What can hang from each mark:
K982: K202 K646
K69: K174 K202 K427
K382: K202 K427
K427: K69 K382
K202: K69 K382 K665 K982
K174: K69
K665: K202 K646

Each row was made from one small tree. The marks that hang from a mark follow it in brackets, in the order of their numbers. Every link used is in the known rows. Write each row's tree.
Known rows:
K174(K69): 1.253, 0.601, -0.972, 1.198, -0.832, -0.374, 1.513, 0.631, -0.910, -0.898, -0.736, 0.241, 2.318, -3.565, 1.205, -0.634, 2.050, 1.544, -0.461, -2.247, -0.042, -2.502, -2.276, 0.628
K202(K69(K427) K665 K982): -0.223, -2.065, -3.428, -0.797, 0.556, -0.338, 3.578, 0.071, -2.573, -1.287, 0.942, -0.889, -1.482, -2.536, 3.491, -2.833, 0.037, 1.069, -0.954, 2.106, 0.678, -2.530, -0.230, 3.474
K69(K202): 1.325, -1.037, -2.275, 1.120, -0.176, -0.612, 2.254, -1.034, -1.380, -2.614, -0.341, 0.462, 1.563, -4.469, 1.446, 1.660, 2.710, 1.630, -0.759, -2.233, -0.741, -0.989, -1.377, 1.678
K382(K427(K69(K202(K982)))): 0.154, -2.157, -1.673, 0.902, 0.426, -0.188, 1.907, -2.782, 1.056, -0.539, 3.202, 0.474, 0.138, -1.938, 1.307, 3.032, 1.762, 2.348, -1.292, -3.115, -0.087, -0.253, -0.964, 2.113
K665(K202(K382(K427(K69)) K982) K646): 0.568, -0.750, -1.918, -0.758, -0.755, -0.802, 2.949, -0.765, 0.844, -3.648, 1.956, -1.225, 1.028, 0.799, 1.973, -1.862, 0.914, 1.739, -1.257, -1.655, 0.321, 3.606, 1.627, 3.212
K665(K202(K69(K174) K982(K646))): 0.372, 1.608, -3.016, -0.562, -0.599, -0.235, 4.099, 1.420, 1.201, 0.744, 1.169, -0.575, -3.000, -3.501, 2.671, -4.104, 1.684, 1.972, -0.812, -2.248, 0.097, 1.127, -0.345, 3.527
K427(K69): 1.426, -0.381, -1.937, 1.781, 1.079, -1.234, 1.320, -0.510, -0.898, -1.245, 1.487, 0.656, 1.631, -3.283, 1.342, 0.080, 2.685, 1.960, -0.488, -1.920, 0.397, 0.341, -2.373, 1.219
K69(K202 K427(K382)): 0.352, -3.155, -3.223, 1.823, 0.187, -1.279, 3.248, -3.329, -1.077, -2.977, 3.325, 0.770, 1.379, -4.068, 1.533, 1.320, 2.144, 2.173, -0.809, -1.740, -0.594, 0.040, -0.397, 1.241
K382(K202(K665(K646)) K427): 0.428, -2.503, -4.035, 1.068, 0.305, -0.714, 1.958, 0.790, -2.890, -2.438, -0.260, -0.638, 2.531, 0.265, 2.583, 2.475, 1.346, 0.711, -1.012, 1.817, -0.970, -3.002, 0.711, 1.594
K382(K427): 0.811, -0.734, -1.596, 1.641, 0.169, -0.808, 1.465, -0.558, -2.415, -2.212, 0.328, 1.203, 2.024, -2.698, 1.151, 3.771, 2.625, 0.604, -1.039, -0.710, 0.438, -0.950, -0.839, 1.402
K69(K202(K665(K646) K982)): 1.056, -0.300, -3.694, -1.100, 0.454, -0.519, 3.089, -0.964, -0.627, -2.440, 0.072, -1.074, -0.020, -3.548, 3.230, -1.494, 1.214, 1.693, -0.502, -0.607, -1.289, -1.722, 0.386, 3.143
K174(K69(K202)): 1.220, -0.826, -1.841, 1.064, -1.124, -0.012, 2.010, -0.685, -0.080, -1.059, -0.936, -0.066, 2.206, -3.582, 1.189, 0.182, 1.920, 2.362, -0.613, -3.511, -1.003, -2.836, -2.042, 0.888
K174(K69(K202(K665 K982(K646)) K427(K382))): -0.619, -2.126, -4.425, -0.137, 0.565, -0.948, 3.239, -2.057, 3.153, 2.245, 2.763, -0.224, -2.169, -2.753, 2.423, -2.350, -0.006, 3.015, -0.313, -2.878, -0.994, -2.937, 0.791, 1.409
K202(K69): 1.421, -0.901, -1.509, 0.592, -0.098, -0.593, 2.590, 1.506, -2.065, -3.135, -1.053, -0.310, 0.567, -3.584, 1.899, -2.064, 2.384, 1.169, -0.975, -0.193, 0.953, -1.012, -2.009, 2.236
K382(K427(K69)): 0.815, -1.579, -1.969, 1.983, 0.872, -1.180, 0.919, -1.336, -1.134, -1.395, 2.031, 1.118, 2.039, -1.362, 0.904, 3.246, 2.462, 1.686, -0.972, -1.762, 0.648, -0.102, -1.637, 1.116
K427(K69(K174) K382(K202(K665 K982))): -0.860, -2.929, -3.901, 1.977, 0.998, 0.455, 3.828, -0.883, 0.761, 3.115, 6.980, 0.102, -0.147, -1.650, 2.713, -0.783, 1.034, 2.252, -0.892, -0.357, -0.492, -1.227, -1.434, 1.595
K382(K202 K427): 0.045, -2.591, -1.679, 2.516, -0.442, -0.110, 1.719, 0.359, -2.485, -1.374, 0.401, 0.556, 2.308, -1.308, 1.114, 4.632, 2.468, 0.462, -1.404, 0.332, -0.253, -2.355, -0.874, 0.896
K665(K202 K646): 1.735, 1.654, -1.875, -0.097, -0.628, -1.413, 2.295, -0.234, -1.958, -5.145, -1.969, -0.754, 1.763, -3.113, 2.559, -1.131, 1.960, 1.312, -0.410, -0.907, -0.500, 2.001, -0.275, 2.349
K982(K202(K382(K427(K69(K174))) K665) K646): 0.691, 0.025, -6.252, 0.644, 0.724, -1.464, 1.879, 0.627, -0.266, 2.807, 4.904, 0.702, -0.731, -0.583, 1.623, -1.638, 1.522, 1.418, -0.306, -2.997, 0.233, 0.318, 1.747, 1.969
K69(K174 K202(K382 K665 K982) K427): -0.519, -2.904, -6.342, 0.194, -0.696, 0.419, 5.314, -1.754, -1.744, 0.765, 5.369, -0.365, 0.718, -2.419, 2.522, -1.606, 0.700, 1.398, -1.002, 0.062, -1.697, -1.551, 1.787, 3.521
K69(K174 K427(K382(K202))): -0.698, -3.315, -4.393, 3.556, -0.273, -0.389, 4.271, -1.508, -2.667, 0.099, 6.198, 1.065, 2.232, -2.650, 1.394, 0.681, 2.633, 1.370, -1.107, 0.352, -1.142, -1.283, -0.810, 0.589

Which tree is each row?
-0.772, -2.688, -3.483, 0.424, -0.292, -0.392, 3.570, -0.654, -0.141, -0.564, 3.080, -1.430, 0.663, -0.656, 2.928, -3.431, -0.193, 2.038, -0.713, 0.958, -1.068, -3.659, 0.452, 1.081	K174(K69(K427(K382(K202(K665(K646) K982)))))
1.295, -0.693, -5.666, -1.015, -1.118, -0.674, 3.461, 1.725, -3.902, -2.753, 2.483, -1.181, 1.059, -0.152, 2.409, -4.544, 1.047, 0.694, -0.894, -0.132, 0.235, -0.621, 1.999, 3.471	K982(K202(K69(K174) K382(K427) K665(K646)))
0.846, -0.796, -2.986, -0.097, -0.522, -0.586, 3.745, 0.871, 2.949, -0.180, 0.832, -0.206, -1.831, -3.912, 1.258, -2.394, 2.648, 1.533, -0.745, -3.435, -0.519, 0.416, 1.496, 2.509	K69(K202(K382 K982(K646)))
0.761, -3.201, -4.231, 1.176, -0.867, -0.728, 3.699, -1.287, -1.905, -3.192, 1.835, -0.039, 2.486, -2.735, 1.093, -0.605, 2.050, 1.297, -1.060, -0.842, -0.888, -0.262, 0.925, 2.121	K69(K202(K382) K427)
0.691, -1.559, -7.641, 0.793, 0.300, -1.079, 3.923, -2.749, -3.480, -1.228, 3.690, -0.350, 2.335, -2.718, 2.735, -0.774, 1.661, 2.068, -0.450, 0.451, -2.619, -2.195, 0.775, 2.564	K69(K174 K202(K665(K646)) K427)
-0.344, -3.483, -2.737, 2.936, 0.050, -0.812, 3.285, -1.071, -1.955, -1.721, 3.277, 0.557, 1.811, -2.765, 1.597, 1.006, 2.047, 1.250, -1.068, 0.616, -0.331, -1.050, -0.716, 0.426	K69(K427(K382(K202)))
0.419, 0.443, -3.522, -0.795, -1.441, 0.038, 4.932, 2.532, 1.631, -0.067, 1.853, -1.084, -2.406, -2.182, 2.236, -6.284, 1.576, 1.675, -1.018, -2.214, 0.304, 2.099, 1.169, 3.968	K665(K202(K69(K174) K382 K982(K646)))
-0.176, -3.593, -3.349, 2.533, -0.973, 0.659, 3.500, 1.173, -3.051, -0.444, 3.005, 0.081, 2.091, -0.390, 1.247, 1.502, 2.454, 1.024, -1.858, 0.591, -0.263, -2.791, -1.313, 1.788	K382(K202(K69(K174)) K427)
1.718, -2.182, -5.139, -0.544, -0.305, -0.830, 3.319, 0.405, -1.397, -4.007, -0.206, -1.543, 2.463, -1.875, 2.460, -2.715, 1.428, 1.347, -0.576, -0.387, -1.259, -0.622, 1.467, 2.818	K69(K202(K382 K665(K646)))
0.043, -2.428, -3.133, 0.659, 1.423, -0.783, 2.966, -0.364, 1.207, -0.470, 3.659, -1.148, -0.137, -0.958, 3.028, -2.723, 0.794, 2.303, -0.692, -0.021, -0.282, -0.419, -0.490, 1.581	K427(K69 K382(K202(K665(K646) K982)))
-0.499, -2.820, -2.247, 1.809, -0.860, 0.921, 5.069, 0.892, -0.108, 0.307, 5.023, -0.224, -0.720, -2.715, 1.983, -2.986, 2.136, 1.628, -1.525, -0.103, 0.196, -1.116, -1.637, 2.052	K427(K382(K202(K69(K174) K982)))
0.632, -1.820, -3.259, 1.256, -1.080, -0.513, 2.396, -2.122, -1.156, -1.025, 0.685, 0.045, 2.384, -3.066, 1.097, 0.081, 1.387, 2.368, -0.709, -2.277, -1.357, -3.240, -1.184, 0.898	K174(K69(K202 K427))
0.517, -1.219, -3.522, 2.718, 0.589, -0.716, 1.857, -1.766, -1.662, 0.744, 5.038, 1.620, 2.368, -1.603, 0.755, 2.971, 2.856, 1.861, -1.059, -1.847, -0.229, -0.119, -1.631, 1.342	K382(K427(K69(K174)))
0.111, -3.411, -3.095, 2.567, -0.699, 0.382, 4.282, 1.120, -1.648, -0.830, 4.211, -0.043, 1.183, -2.183, 1.602, -2.158, 2.606, 1.701, -1.428, -0.172, 0.042, -1.104, -2.055, 1.366	K427(K382(K202(K69(K174))))
0.158, -3.453, -5.750, 1.056, -0.287, 0.069, 3.558, 1.433, -3.696, -1.390, 2.212, -1.083, 2.187, 1.074, 2.598, -0.733, 1.488, 1.176, -1.476, 2.145, -1.042, -3.573, -0.059, 2.491	K382(K202(K69(K174) K665(K646)) K427)
-0.185, -2.425, -4.473, 0.878, 1.213, 0.057, 3.800, -3.121, 1.653, 1.901, 7.083, 0.260, -0.660, -3.150, 2.622, -0.685, 1.003, 3.210, -0.723, -2.837, -0.763, -0.119, -1.291, 2.426	K427(K69(K174 K202(K665 K982)) K382)
0.855, 0.129, -4.683, -0.898, 0.145, -0.127, 4.425, 1.159, -2.051, -1.023, 2.328, -1.338, -0.443, -2.666, 3.575, -5.176, 1.351, 1.452, -0.707, 0.876, -0.357, -1.834, -0.307, 3.785	K202(K69(K174) K665(K646) K982)
1.249, -0.472, -2.394, -0.241, -1.541, -1.122, 2.699, 0.283, -1.588, -5.949, -0.590, -0.920, 3.026, 0.143, 1.843, -0.134, 1.702, 0.819, -1.190, -0.721, -0.114, 2.737, 1.947, 2.756	K665(K202(K382(K427)) K646)
0.508, -3.018, -4.312, 1.913, -1.610, 0.292, 3.860, -1.127, -1.624, -1.316, 4.067, 0.694, 3.073, -1.536, 0.505, 2.133, 2.824, 1.231, -1.483, -2.149, -1.140, -0.300, 0.842, 2.238	K69(K174 K202(K382(K427)))
-0.394, -2.068, -6.124, 0.148, -0.188, 0.156, 4.158, -0.202, 1.613, 2.349, 4.532, 0.156, -1.267, -1.120, 1.821, 0.249, 1.502, 1.386, -1.104, -2.337, -1.224, -1.084, 2.664, 3.153	K69(K174 K202(K382(K427) K665 K982(K646)))
-0.290, -3.097, -2.606, -0.747, -1.656, 1.129, 2.897, -0.287, 0.967, -0.050, 0.932, -1.022, 1.038, 0.156, 1.948, 0.161, -0.113, 1.633, -1.285, -2.034, -0.545, -3.340, 1.104, 2.580	K174(K69(K202(K382(K427) K665 K982)))
0.911, -1.134, -5.208, -1.276, -0.555, 0.139, 5.383, 2.201, -1.689, -1.973, 3.034, -1.870, 0.002, -1.407, 3.142, -7.357, 1.216, 1.073, -1.008, 0.876, -0.215, -0.883, 1.200, 4.195	K202(K69(K174) K382 K665(K646) K982)
0.604, 1.277, -1.312, -1.250, -0.317, -0.741, 3.112, 1.881, 1.727, -1.339, -1.788, -0.994, -3.422, -3.255, 2.984, -3.731, 1.191, 1.838, -0.742, -1.930, 0.786, 1.288, -0.207, 3.376	K665(K202(K69 K982(K646)))
-0.517, -3.171, -0.716, 0.861, -0.932, 0.805, 3.105, 1.467, -1.382, -1.406, 0.471, -0.588, -0.342, -0.778, 1.779, 0.753, 1.489, 0.780, -1.942, 0.629, 0.688, -2.539, -0.859, 2.338	K382(K202(K69 K982) K427)
-0.204, -3.283, -3.324, -0.646, -0.686, 0.529, 3.098, -0.585, -0.248, -1.371, 1.571, -0.602, 0.424, -0.842, 2.338, 1.642, 0.557, 0.964, -1.396, -0.669, -0.300, -1.462, 1.774, 3.298	K69(K202(K382(K427) K665 K982))
